Each row was made from one small tree. Brackets hold a mark, then the marks that hang from it, in the order of their numbers. Every link used is in the known rows. Write each row's tree.
Known rows
{K_355 {K_365 K_283} K_634}: [  8.3  -9.2 -30.8 -19.1   0.2   7.2  10.1 -11.3  -2.1   6.8 -21.3  19.6
   9.3 -17.0  -2.9 -16.8  14.7 -25.6  19.5   3.8   0.5]
{K_365 {K_355 K_634} K_478}: [  4.1  -9.2 -11.9 -51.6  -4.5  -0.1   2.3  14.5   8.6   5.1 -21.2   6.6
  -0.8 -19.7 -14.1   9.5   8.7  -8.5   8.2   9.5 -13.4]
{K_737 {K_355 K_365 K_634}}: [  5.5  -6.9 -32.0  -9.3 -14.4   7.9   5.4   9.5  -6.1  16.9 -15.8   5.8
  19.5  -4.2  -9.2 -14.5  -2.8 -26.2  17.6  -0.8   3.1]
{K_378 K_478}: [  7.2  -4.7 -15.3 -25.4   7.0   4.0  18.2 -14.4   8.6   4.1 -12.5   7.2
  -0.6 -11.9  -3.4 -12.5  11.9   7.0   9.2  -6.2 -11.8]
{K_365 K_283 {K_355 K_737} {K_478 K_378}}: [ 13.0 -21.2  -7.8 -42.4   5.7  -0.2  36.3  -8.4  16.4 -27.9 -15.8  -3.1
  11.2 -20.7  -8.1  -4.4  27.0 -19.9   1.4  -1.5 -14.2]
{K_552 {K_355 K_634}}: [ 16.9   0.3 -26.4  -9.7 -11.4  20.3 -14.3   7.8  -1.9   6.3 -33.9   7.8
   4.3  -8.9 -21.4  19.7 -17.8  -6.7  22.8  -0.5 -14.3]
{K_365 K_355 {K_478 K_378}}: [ -0.2 -13.5  -1.3 -55.9   1.8  -2.5  28.0   2.8  12.5  -1.2  -4.3  -2.6
  10.5 -14.4  -5.5  -6.8  20.2  -8.8   4.1   1.1 -15.8]
{K_634 {K_355 {K_365 K_478} K_737}}: [  7.0 -17.8 -20.6  -3.8  -8.9  16.0  36.8 -26.2  -6.6  -1.0 -40.4   4.0
  19.5  -2.0  -1.7 -28.0  11.7 -28.9  16.0  -1.8  -4.9]
{K_634 K_355}: [  2.9  -4.0 -20.9  -6.0  -5.6   9.8  -2.1  -9.7  -0.9  -4.2 -21.7   0.6
  11.3  -1.0 -15.7  -8.6  -3.7  -6.1   6.2  -5.6  13.8]
{K_552 {K_355 K_634 K_737}}: [ 30.6  -6.2 -23.4   6.1 -10.9  29.4 -14.6   1.5  -3.6  -3.9 -50.4   7.0
   4.2  -3.4 -23.2  21.3 -16.4 -17.4  23.2  -5.4 -16.7]
{K_634 {K_355 K_365}}: [  0.6  -4.7 -26.6  -2.0  -6.5   9.7  13.6 -14.1 -11.5   8.8 -21.4   4.1
  22.2   4.2  -3.1 -27.4   4.3 -23.0  11.7  -4.5  14.6]
{K_478 K_378}: [  4.1  -8.3  -7.3 -21.9   3.0  12.3  13.2 -11.7   0.3  -1.3  -8.8   4.1
   3.7  -5.2  -4.8 -13.4  12.2  -9.7  14.1  -4.2  -8.7]
{K_634 {K_355 {K_365 K_283 K_478}}}: [ -2.1 -14.6 -27.2 -24.0  -4.0  -2.4  43.0 -23.7   1.3   0.0 -16.4   6.3
  16.9 -19.1   3.1 -33.5  18.3 -20.3   7.4  -0.2   2.4]
{K_737 {K_355 {K_365 K_283} K_634}}: [  8.9 -10.1 -39.2 -14.1  -6.8  -0.9  12.1   3.3   0.6   3.3 -12.4  10.2
  19.3 -13.9  -8.3 -14.4   4.4 -27.9  11.2  -1.5   9.5]
{K_355 {K_365 K_283 K_478}}: [ -4.7 -20.3 -22.4 -29.9   2.9 -10.6  46.9 -24.5   2.1  -0.4 -10.3   9.7
  11.7 -24.1   7.9 -29.5  23.3 -18.5  15.4   3.2 -15.5]
{K_942 {K_552 {K_355 K_365 K_737}}}: [ 22.9  -1.9 -22.8  20.9 -12.8  37.7   1.4   1.4 -10.7  -5.5 -40.7 -10.7
  17.5  -6.3  -1.1   4.7   7.7 -27.9  24.8  -1.8 -20.0]
{K_737 {K_355 {K_365 K_283 K_478} K_634}}: [  4.0 -15.2 -34.8 -33.6 -10.8  -5.5  34.0  -1.7   4.3   6.6 -12.9   8.0
  16.2 -24.8  -2.5 -20.1  13.0 -24.5  13.3   3.5  -7.3]
{K_737 K_355}: [  3.0  -5.0 -22.6  -4.7  -7.4  -7.1  -1.0   4.9   3.9  -4.1  -5.9  -3.7
  16.9  -2.6 -15.5  -6.5  -8.1  -9.8   6.4  -7.0   6.1]
{K_365 K_283 K_355 K_478}: [ -2.7 -13.8 -15.1 -48.3   5.7 -18.6  21.9   0.5  18.3 -18.1  -6.3   2.6
   8.3 -26.8  -8.7   1.2  16.0  -7.2  -1.9   2.4  -6.1]
{K_552 {K_355 {K_365 K_478} K_634 K_737}}: [ 22.2 -14.4 -25.0  -8.7 -14.8  25.2  24.5  -7.1  -7.3  12.3 -51.9   8.9
  11.9 -10.4  -3.8  -0.8  -2.6 -27.8  32.9   1.2 -33.4]
{K_355 K_634}: [  8.8  -6.1 -19.0 -18.3  -5.1  16.3 -11.4  -2.5  -0.3   5.6 -26.1  13.0
  -1.2  -7.6 -15.2  -0.1   0.1 -11.2  19.2   4.0  -5.5]
{K_365 K_355 K_478}: [ -4.5 -11.2  -9.5 -43.8  -0.6 -12.7  15.0   5.7  11.0  -3.3 -10.4  -1.5
   6.9 -15.8  -9.4   1.7   7.0  -2.1   3.9   4.1  -9.1]
{K_365 K_283 {K_355 K_634}}: [  7.9  -5.7 -22.5 -37.5   3.0  -3.1 -12.0  15.2  14.1 -10.9 -15.7   8.4
   3.8 -21.8 -21.8  15.2   6.3 -11.9   2.5   4.5   9.0]

Write each row's tree
[ -0.7 -15.4  -8.8 -59.9   6.6 -12.2  34.6  -2.7  17.9 -14.7  -0.1  -0.3
   7.8 -25.3  -6.1  -5.6  26.8  -9.5  -0.7   0.4 -12.8]  {K_365 K_283 K_355 {K_478 K_378}}
[ 11.1 -12.0 -24.4  14.6  -6.1  20.7  12.6 -21.2  -9.3  -5.7 -40.8   2.6
  24.1   8.1  -7.6 -23.4   3.3 -33.3  13.8  -6.4  13.3]  {K_634 {K_355 K_365 K_737}}
[  2.7 -13.4 -28.6 -28.4 -15.0   0.2  28.4   3.5  -3.7  19.9 -17.7   7.2
  14.3 -13.7  -2.2 -21.3   8.0 -23.1  18.6   4.8 -10.9]  {K_737 {K_355 {K_365 K_478} K_634}}
[  1.0 -18.0 -24.9 -36.8  -4.6 -11.0  56.6 -13.4   5.4   1.4   5.3  -0.3
  23.9 -19.2   7.8 -37.2  23.5 -25.4   8.1  -4.8 -11.1]  {K_737 {K_355 {K_365 K_283 {K_478 K_378}}}}
[ 35.7   2.1 -21.5   9.8 -13.2  48.2 -23.8  14.4  -0.5  -8.0 -52.8  -3.5
   0.9 -13.0 -16.8  31.5  -3.8 -15.2  24.9   3.2 -22.7]  {K_942 {K_552 {K_355 K_634 K_737}}}
[ 18.6 -17.6 -16.6 -39.6   1.1   3.9  10.0   2.0  16.4 -19.9 -33.6   5.8
   1.8 -24.5 -17.6  12.4  15.0 -19.4   5.7   7.7 -10.4]  {K_365 K_283 {K_355 K_634 K_737} K_478}
[  5.4 -14.6 -21.7 -40.8 -11.7   8.6  40.7  -0.1  -4.8  23.0 -10.4   6.6
  16.9 -12.8   1.6 -28.3  16.0 -27.8  18.8   0.9 -17.7]  {K_737 {K_355 {K_365 {K_478 K_378}} K_634}}
[ 18.8 -11.4 -21.0 -20.5   1.1   9.5 -11.8   6.0  12.2 -24.5 -33.0   5.7
   5.5 -15.8 -24.8  19.9   8.7 -22.9   5.4   2.7   7.3]  {K_365 K_283 {K_355 K_634 K_737}}
[ 18.9 -17.5  -2.5 -47.8  -3.3  17.6  18.0   3.4   7.8  -6.0 -32.2   3.3
   2.3 -13.3 -12.7   5.6  19.7 -23.0  12.6   2.9 -20.9]  {K_365 {K_355 K_634 K_737} {K_478 K_378}}
[  2.3 -17.0 -10.0 -44.4   5.6   0.5  42.3 -22.9  11.0 -10.3  -5.1   7.1
   4.0 -25.4   2.2 -21.2  26.3 -10.5  10.0   0.1 -21.7]  {K_365 K_283 {K_478 K_378}}
[  4.1 -17.7 -25.2 -36.7  -2.0   3.3  35.5 -16.4   1.7   9.3 -21.5  17.0
   3.8 -25.4   3.6 -22.3  21.8 -22.0  21.1   8.4 -15.2]  {K_355 {K_365 K_283 K_478} K_634}
[ 13.3 -13.6 -29.9  10.3  -0.8  14.3  19.8 -26.4  -4.2 -15.7 -34.3   4.3
  23.5  -3.1  -8.2 -23.7  10.8 -34.4  10.1  -7.0  17.7]  {K_634 {K_355 {K_365 K_283} K_737}}
[  3.4 -13.0 -18.8 -55.5   0.3  -6.6  10.2   8.3  16.8  -8.6 -15.9   9.2
  -1.0 -30.6 -15.5   9.8  14.7  -7.9   4.6   9.8  -8.3]  {K_365 K_283 {K_355 K_634} K_478}
[ -3.0 -16.4 -29.5 -25.2  -4.3 -20.6  46.6  -9.4   6.8  -1.6  -2.5   1.3
  22.6 -22.4   3.5 -29.2  13.9 -20.2   6.9  -2.2  -5.4]  {K_737 {K_355 {K_365 K_283 K_478}}}
[  9.3 -20.3 -27.1 -10.1  -4.3   9.2  43.7 -29.9   0.6 -11.5 -35.1   6.2
  18.0 -11.9  -1.7 -29.4  17.4 -29.4  10.2  -2.2   1.4]  {K_634 {K_355 {K_365 K_283 K_478} K_737}}
[ 16.5 -23.0 -10.9 -31.1  -7.1  29.9  41.3 -23.1  -8.0  13.2 -37.2  14.5
   8.0  -9.8   6.7 -26.9  27.4 -35.8  29.7   2.8 -29.9]  {K_355 {K_365 {K_478 K_378}} K_634 K_737}
[ 19.9  -9.0 -26.8  16.9  -9.9  18.5  12.7  -9.5 -10.8  -2.4 -41.6  -0.3
  22.0   2.2  -7.0  -3.3  -7.8 -28.2  25.4 -10.3 -13.0]  {K_552 {K_355 K_365 K_737}}
[ 13.8 -18.8 -25.2   5.3   4.5   5.2  22.5 -24.2  -1.1 -16.0 -27.8   7.4
  16.6  -6.9  -0.6 -20.8  15.4 -33.7  17.6  -4.7   0.9]  {K_355 {K_365 K_283} K_737}
[ 18.9 -10.5 -14.3 -17.6  -3.7  15.0 -19.2  11.6   5.2 -12.1 -39.5   4.5
   5.7  -4.8 -23.3  19.3   0.1 -21.1   9.2   1.7   2.3]  {K_365 {K_355 K_634 K_737}}
[ 16.6 -24.1 -23.4 -21.2  -3.4  13.8  34.4 -22.6   0.3  -3.3 -39.9  17.7
   7.0 -19.9   2.1 -19.1  22.4 -32.8  24.1   7.1 -17.1]  {K_355 {K_365 K_283 K_478} K_634 K_737}
[  1.5 -15.5 -20.1 -33.1  -5.7  11.7  26.8 -11.5  -6.8  24.3 -25.6  16.8
   4.6 -16.7   4.0 -23.9  14.5 -20.3  25.3  10.1 -22.4]  {K_355 {K_365 K_478} K_634}
[ 15.2 -15.0 -10.1 -37.1  -5.2   9.8   3.7   8.5   9.1  -5.8 -39.9   4.6
   1.6 -14.6 -16.2  12.8   6.9 -18.1  11.2   7.2 -13.8]  {K_365 {K_355 K_634 K_737} K_478}
[  7.8 -16.7  -6.8 -27.0   0.7  -1.2  15.0   1.1  10.7 -16.8 -27.1  -4.1
   9.8 -10.7 -11.0   3.5   8.5 -15.9   5.4   0.2 -10.4]  {K_365 {K_355 K_737} K_478}
[  8.6 -22.6 -12.8 -10.1  -3.0   7.3  39.0 -25.4  -4.5  -0.1 -33.4   6.1
  10.7  -5.9   6.3 -28.3  16.0 -29.1  21.1   0.5 -19.7]  {K_355 {K_365 K_478} K_737}
[ -3.6 -12.2 -23.1 -20.3  -9.6   5.7  36.8 -18.6  -4.4  14.8 -21.2   5.0
  17.9  -7.2   2.3 -33.4   9.2 -19.4  13.0  -0.2  -2.4]  {K_634 {K_355 {K_365 K_478}}}
[ 10.7 -17.4 -12.7 -30.6   4.9  -8.5  23.1  -3.9  18.3 -30.8 -23.4  -2.2
   9.4 -21.3 -11.8   5.2  15.6 -15.1   1.5   2.0  -7.1]  {K_365 K_283 {K_355 K_737} K_478}
[ 20.3  -7.5 -21.2   1.0 -14.4  32.4  25.9  -3.9  -5.7  -2.9 -40.1  -8.8
  15.6 -16.1   7.0  -0.7  12.4 -24.5  25.0   3.3 -35.9]  {K_942 {K_552 {K_355 {K_365 K_478} K_737}}}
[  6.0 -19.8 -19.4 -49.3   1.1  11.1  46.9 -19.5   1.3  11.4 -15.1  17.0
   5.3 -26.3   8.2 -29.0  33.9 -27.3  22.5   4.9 -21.9]  {K_355 {K_365 K_283 {K_478 K_378}} K_634}
